What can hang from each mark
ramike: pevet
lupafev: kepit pevet pori
pevet: lupafev nureb ramike
gage: pevet
nureb: kepit
pori: gage nureb ramike
kepit: gage ramike

Known rows, with every way that one mark hangs from another
pori{ramike{pevet{nureb}}}: [ 0.24, -0.06, -0.81,  2.65,  3.52, -0.32, -0.61, -1.06, -0.27, -0.26,
 -1.68,  2.12,  0.57, -1.58,  0.06, -0.20, -0.64, -1.22, -0.15,  0.76]
kepit{ramike{pevet{lupafev}}}: [-0.57,  1.63,  1.54, -1.05, -0.92,  1.26, -2.23, -0.21, -0.04, -1.28,
 -2.08, -1.49,  1.55, -2.00, -0.51,  1.57, -2.48, -0.88, -2.43, -0.96]
lupafev{kepit{gage}}: [-0.26,  0.46, -0.42, -2.70, -1.64,  0.57,  0.60, -1.41,  0.43,  3.38,
 -0.01, -0.63,  3.16, -1.38,  0.62, -0.71, -1.81,  0.21,  0.14,  1.83]
kepit{gage{pevet}}: [-0.90,  0.15,  0.28, -2.44, -2.93, -2.42,  2.58, -0.77,  2.31,  0.94,
  0.03, -2.37, -0.07,  2.37,  1.26, -2.02,  0.85, -1.00,  1.14,  0.63]
pori{gage{pevet} nureb{kepit} ramike}: [ 0.82,  2.07,  0.30,  2.69,  3.63,  0.13, -0.92, -0.59,  3.12,  3.82,
  2.37,  3.09, -3.22,  3.19, -1.95, -1.28,  4.66,  1.23,  3.11,  1.37]
nureb{kepit{gage ramike{pevet{lupafev}}}}: [-1.16,  2.97,  2.26, -4.22, -1.62,  0.97, -2.58, -0.61,  1.54,  0.68,
 -2.95, -4.95, -0.14, -1.00, -0.26, -0.89, -0.55, -1.07, -0.24, -0.67]
lupafev{kepit pevet{nureb} pori}: [ 1.67, -4.97, -1.30,  0.35,  0.67,  0.52,  2.32, -0.30, -3.88, -0.29,
 -1.35,  3.95, -1.02, -1.08, -1.62,  2.48, -1.54,  1.39,  0.10,  0.34]
gage{pevet{lupafev{pori} nureb ramike}}: [-0.76, -1.63, -1.98,  1.79,  1.27, -0.22,  2.23,  3.70, -1.92, -3.67,
  2.90,  1.79, -0.42,  3.07,  1.57, -0.48,  1.82, -0.05,  0.13, -1.57]
nureb{kepit}: [ 0.18, -0.11, -2.45, -4.49, -1.91,  1.66, -0.98, -0.33,  1.58,  3.85,
 -1.43, -1.88, -0.43, -0.90, -0.09,  1.50,  0.92,  0.16,  1.25,  1.58]
pevet{lupafev ramike}: [ 0.56,  0.37, -2.07,  0.29,  1.36, -0.15, -1.77,  2.79, -0.43, -2.64,
  2.62,  0.19,  0.60, -1.35,  2.20,  1.00, -0.52, -0.20, -1.14, -1.42]
pori{nureb}: [ 0.54, -1.53, -0.47,  2.68, -0.38, -0.98, -0.58, -2.78,  1.85,  1.31,
 -0.03, -0.71, -1.47, -1.21, -0.71,  1.09,  0.25,  0.60,  0.53,  2.03]
gage{pevet{lupafev ramike}}: [-0.50,  0.15, -2.65, -1.34,  0.01,  0.01,  1.29,  3.22,  0.51, -1.98,
  3.06,  0.62,  0.88,  2.69,  2.00, -0.21,  1.62,  0.02,  0.53, -0.99]
kepit{gage{pevet{lupafev}} ramike}: [-1.63,  2.69,  3.40, -1.89, -2.60, -1.39, -0.21,  0.82,  0.71, -0.85,
  0.15, -4.70, -0.84,  2.59,  0.78, -1.34,  0.13, -0.82, -2.48, -1.63]
pevet{lupafev nureb{kepit{gage ramike}}}: [-0.83,  2.81,  2.14,  0.75, -1.70,  0.93, -3.07,  1.74, -0.87, -1.01,
  0.22, -4.92, -1.82, -0.74,  0.83, -0.19,  0.78,  0.30, -2.66, -1.59]
ramike{pevet{lupafev}}: [-0.25,  0.58, -0.77, -1.41, -1.73,  0.42,  0.03,  0.08,  1.40, -2.15,
 -1.50,  1.10,  2.13, -2.76,  0.47,  0.08, -2.18, -1.05,  0.36, -0.79]
pori{gage{pevet{lupafev ramike}}}: [ 0.81,  1.59, -1.41,  0.34,  0.11, -0.04,  0.59,  2.51,  1.50,  0.13,
  4.14,  3.66,  1.14,  2.16,  0.58,  0.02,  2.06,  0.59,  1.31, -0.84]
kepit{ramike{pevet{nureb}}}: [-0.62,  0.23,  1.16,  1.26,  0.02,  1.30, -1.92, -1.88, -0.83,  0.08,
 -2.76, -1.82,  2.04, -1.52, -1.05,  1.61, -1.67, -0.73, -2.06,  0.73]
kepit{ramike{pevet}}: [-0.48,  0.41,  0.98, -1.26, -0.51,  1.03, -1.77, -1.93,  0.14,  0.71,
 -3.14, -1.53,  2.13, -1.65, -1.15,  1.88, -2.24, -1.08, -1.56,  0.56]
pori{gage{pevet} nureb ramike}: [ 1.15,  1.27,  0.81,  5.00,  3.58, -1.41,  0.01, -0.94,  2.53,  2.27,
  2.98,  4.49, -2.51,  2.75, -1.58, -1.11,  3.26,  0.87,  1.79,  1.05]
ramike{pevet{lupafev nureb{kepit{gage}}}}: [-0.98,  1.67,  0.37, -0.29, -1.42,  0.80, -0.76,  0.00,  1.04, -2.20,
 -1.61, -1.63,  1.04, -2.07,  0.52, -1.72, -0.29, -0.79,  0.94, -0.84]
kepit{gage ramike}: [-0.57,  1.35,  3.33, -1.06, -1.63, -1.69, -1.75, -1.85,  0.42,  1.27,
 -1.84, -5.13, -0.60, -0.47,  0.01,  0.18, -1.41, -1.23, -2.81,  0.04]

Rows
[-0.69, -0.10, -0.58, -1.61, -0.34, -2.51,  1.90, -0.39,  1.80,  0.01,
  1.00, -2.21,  0.56,  2.68,  1.78, -2.26,  1.32, -1.09,  1.42,  0.42]
kepit{gage{pevet{ramike}}}
[ 1.55, -1.95, -0.37, -0.13, -1.18, -1.42, -0.36, -1.28, -0.07, -0.30,
 -1.91, -2.30, -3.43, -0.39, -0.57,  1.44,  1.30,  0.75,  0.74,  0.34]
lupafev{pevet{nureb{kepit{gage}}}}
[-0.66,  1.82,  1.63, -4.09, -1.72,  0.55, -2.50, -1.21,  1.16,  3.38,
 -2.41, -5.72, -1.26, -0.05, -0.37,  0.32,  0.48, -0.60, -0.75,  0.68]
nureb{kepit{gage ramike}}
[ 1.38, -1.37,  0.17,  0.79,  0.43,  2.02, -1.36, -0.93, -3.21,  1.08,
 -1.07, -0.16,  0.76, -1.02, -1.83,  3.55, -1.18,  2.18, -2.17,  1.02]
lupafev{kepit{ramike} pevet{nureb}}
[-0.77,  0.68, -1.40, -4.65, -0.71, -0.14,  0.40,  0.04,  2.32,  2.31,
 -0.09, -3.50, -0.30,  2.40,  0.94, -1.65,  2.57, -0.50,  2.68,  1.03]
nureb{kepit{gage{pevet{ramike}}}}
[-1.72,  2.49,  3.64,  0.65, -2.06, -1.22, -0.24,  0.85, -0.31, -1.61,
  0.60, -4.87, -0.93,  2.70,  0.83, -1.41,  0.72, -0.47, -2.84, -1.53]
kepit{gage{pevet{lupafev nureb}} ramike}
[ 3.01, -4.21, -0.10, -0.15, -0.42, -2.45,  1.90, -0.57, -0.79, -0.39,
 -1.43,  5.18, -3.94, -0.57, -2.28,  2.85, -0.59, -0.01,  1.09, -1.01]
lupafev{pevet pori{gage}}
[-0.44,  0.04, -0.45,  0.09, -1.44,  0.05, -0.82, -0.92,  0.39,  1.86,
 -0.82, -3.67, -0.90, -0.57,  0.51, -0.28,  1.47,  0.06,  0.38,  1.21]
pevet{nureb{kepit{gage}}}
[ 0.70,  0.34,  0.14,  3.37, -0.58, -0.76,  1.01, -1.72,  3.32,  2.44,
  2.70,  2.83, -0.75,  2.42, -1.72, -0.29,  2.86,  1.31,  2.72,  1.59]
pori{gage{pevet} nureb}
[-1.14, -0.80,  2.43, -2.74,  0.32,  0.84,  1.01, -1.77, -1.85,  1.18,
 -3.08,  0.52,  2.59, -1.28, -1.28, -0.90, -3.82, -1.28, -0.63,  0.18]
lupafev{kepit{gage ramike{pevet}} pori}
[ 0.55, -2.58,  0.43,  2.22,  0.05, -1.54,  2.67, -1.05,  1.03,  1.03,
  1.03,  4.49, -2.45,  1.97, -1.91,  0.03,  1.31,  0.11,  2.17,  0.47]
lupafev{pori{gage{pevet} nureb}}
[-1.05,  0.13,  0.45,  0.11, -2.35, -2.25,  2.44, -0.84,  1.26,  0.34,
  0.42, -2.66, -0.09,  2.55,  1.17, -2.15,  1.45, -0.64,  0.68,  0.68]
kepit{gage{pevet{nureb}}}
[-0.58,  0.93, -0.90,  0.92, -0.59,  2.54, -0.13,  0.23, -0.63, -1.71,
 -0.46,  1.82,  4.10, -2.96,  0.34, -0.29, -2.05,  0.28,  0.08, -0.10]
ramike{pevet{lupafev{kepit} nureb}}
[ 2.00,  1.18,  1.24,  6.06,  4.16, -1.62, -2.01, -1.98,  1.99,  2.42,
  2.00,  4.02, -2.77, -0.47, -1.68,  0.04,  1.67,  0.56,  0.52,  1.13]
pori{gage nureb ramike}
[-0.38,  0.44, -0.43,  1.74, -0.92,  0.74, -0.17,  0.14,  0.13, -3.01,
 -0.97,  0.75,  2.05, -2.62,  0.52, -0.03, -1.44, -0.55, -0.21, -0.71]
ramike{pevet{lupafev nureb}}
[-0.95,  1.47,  0.40,  0.85, -0.86,  1.41,  0.15, -0.28, -0.10, -2.11,
 -0.71,  0.38,  3.69, -2.62,  0.64, -1.67, -2.06, -0.24,  0.12, -0.39]
ramike{pevet{lupafev{kepit{gage}} nureb}}
[ 0.80, -0.07, -1.36,  0.22,  2.78,  1.45, -0.51,  3.40, -2.23, -1.25,
  3.51,  5.33,  1.94, -1.27,  0.68,  0.46, -1.27,  0.43, -0.16, -1.69]
pevet{lupafev{kepit pori{gage}} ramike}
[-0.97,  0.78, -0.81, -5.36, -2.78, -0.13,  0.99, -0.33,  2.69,  3.00,
 -1.00, -3.64, -0.82,  2.06,  0.54, -1.49,  2.19, -0.47,  2.44,  1.07]
nureb{kepit{gage{pevet}}}
[ 1.36, -1.29,  0.89,  0.05, -0.79, -0.89, -1.50, -1.29, -0.74, -0.13,
 -2.42, -3.52, -3.56, -0.15, -1.15,  1.98,  1.05,  0.66, -0.59,  0.01]
lupafev{pevet{nureb{kepit{gage ramike}}}}
[-1.54, -0.85,  1.81, -3.36, -0.57,  0.67,  2.30, -0.18, -2.06,  2.08,
 -1.03,  0.12,  1.27,  1.89, -0.76, -0.98, -1.75, -0.47, -0.80,  0.05]
lupafev{kepit{gage{pevet} ramike} pori}
[ 1.56, -3.03,  0.94, -1.40,  2.98, -2.08,  1.96, -0.63, -2.49, -0.11,
 -2.00,  3.50, -2.91, -0.34, -1.05, -0.23, -2.02, -0.29,  0.10, -0.63]
lupafev{kepit{gage} pevet pori{ramike}}
[-0.54,  2.07,  0.54,  0.73, -1.37,  2.43, -3.31,  2.39, -1.49, -0.54,
  0.47, -3.23, -1.45, -1.03,  0.29,  1.69,  0.81,  0.92, -2.78, -1.26]
pevet{lupafev nureb{kepit{ramike}}}
[-0.70,  0.14, -0.37, -0.51, -0.76,  0.54, -0.06, -2.27,  1.31,  0.30,
 -2.85, -1.77,  1.69, -1.70, -0.23, -1.27, -0.05, -0.95,  2.04,  1.16]
ramike{pevet{nureb{kepit{gage}}}}
[-1.10, -1.94, -0.24, -3.67, -1.14, -0.10,  4.13, -0.10, -0.84,  1.97,
 -0.32,  1.96,  1.46,  1.46,  0.04, -1.76, -1.19, -0.40,  1.27,  0.60]
lupafev{kepit{gage{pevet}} pori}
[ 2.28, -3.48, -2.18,  2.89,  2.30, -1.45, -0.67, -0.46, -1.76, -2.32,
 -0.07,  0.27, -1.69, -0.47,  0.04,  2.77,  0.75,  0.76,  0.03,  0.39]
lupafev{pevet{nureb ramike}}
[-0.48,  1.06, -1.09, -2.25, -1.27,  2.27,  0.18,  0.17,  0.66, -0.91,
 -0.92,  2.12,  4.19, -3.04,  0.24, -0.06, -2.81, -0.21,  0.59, -0.22]
ramike{pevet{lupafev{kepit}}}
[-0.63,  1.76,  0.54,  1.84, -1.55,  0.97, -0.51,  1.54, -1.53, -1.05,
  2.11, -0.86,  1.62, -1.76,  1.57, -0.95, -1.05,  0.99, -2.06, -0.66]
pevet{lupafev{kepit{gage}} nureb}
[-0.52, -1.53, -3.19,  1.58,  1.38,  0.15,  1.65,  1.20, -0.42, -0.31,
  2.33,  0.18,  1.48,  3.25,  1.32, -0.01,  2.53,  0.24,  1.06,  1.06]
gage{pevet{nureb ramike}}
[-1.35,  1.41, -0.57,  0.14, -1.62,  2.57,  1.03,  2.67, -1.48, -0.24,
  2.53, -0.08,  2.03,  2.39,  0.62,  0.33,  0.88,  1.49, -1.56, -0.41]
gage{pevet{lupafev{kepit{ramike}} nureb}}
[ 1.05,  0.43,  0.61,  1.13,  0.97, -1.10, -0.10,  2.82, -0.88, -1.43,
  1.43,  4.87, -2.74, -1.19,  0.23,  0.53, -0.94, -0.71, -1.55, -2.71]
pevet{lupafev{pori{gage ramike}}}
[-0.62,  0.01, -2.33,  1.89,  0.72,  0.39,  1.10,  3.32, -0.80, -2.84,
  3.61,  0.34,  0.74,  2.86,  1.97, -0.37,  2.32,  0.51,  0.01, -0.93]
gage{pevet{lupafev nureb ramike}}
[ 0.14, -1.23, -2.11, -0.83,  2.56,  1.42, -0.16,  3.33, -2.76, -1.89,
  2.46,  3.29,  1.72, -1.46,  1.38,  0.64, -1.97,  0.19, -0.74, -1.48]
pevet{lupafev{kepit pori} ramike}
[ 1.51, -1.76, -0.84,  1.53,  2.52, -0.55, -0.24, -1.02, -2.07, -0.81,
  0.59, -0.34,  1.10, -0.52,  0.22,  0.18, -0.35,  1.32,  0.55,  0.87]
lupafev{kepit{gage} pevet{nureb ramike}}
[ 0.28,  0.97,  1.07,  4.29,  3.92, -0.93, -1.72, -1.37,  1.49, -2.16,
 -0.44,  1.96, -1.83, -1.80, -0.51, -1.18, -0.54, -0.43,  0.15, -0.26]
pori{nureb ramike{pevet{lupafev}}}
[ 2.02, -4.27,  0.07,  1.87,  4.61, -0.79,  1.06, -1.38, -2.43, -0.02,
 -1.24,  5.22, -3.80, -0.65, -2.41,  1.33, -1.16,  1.21,  0.55,  0.46]
lupafev{kepit pevet pori{nureb ramike}}
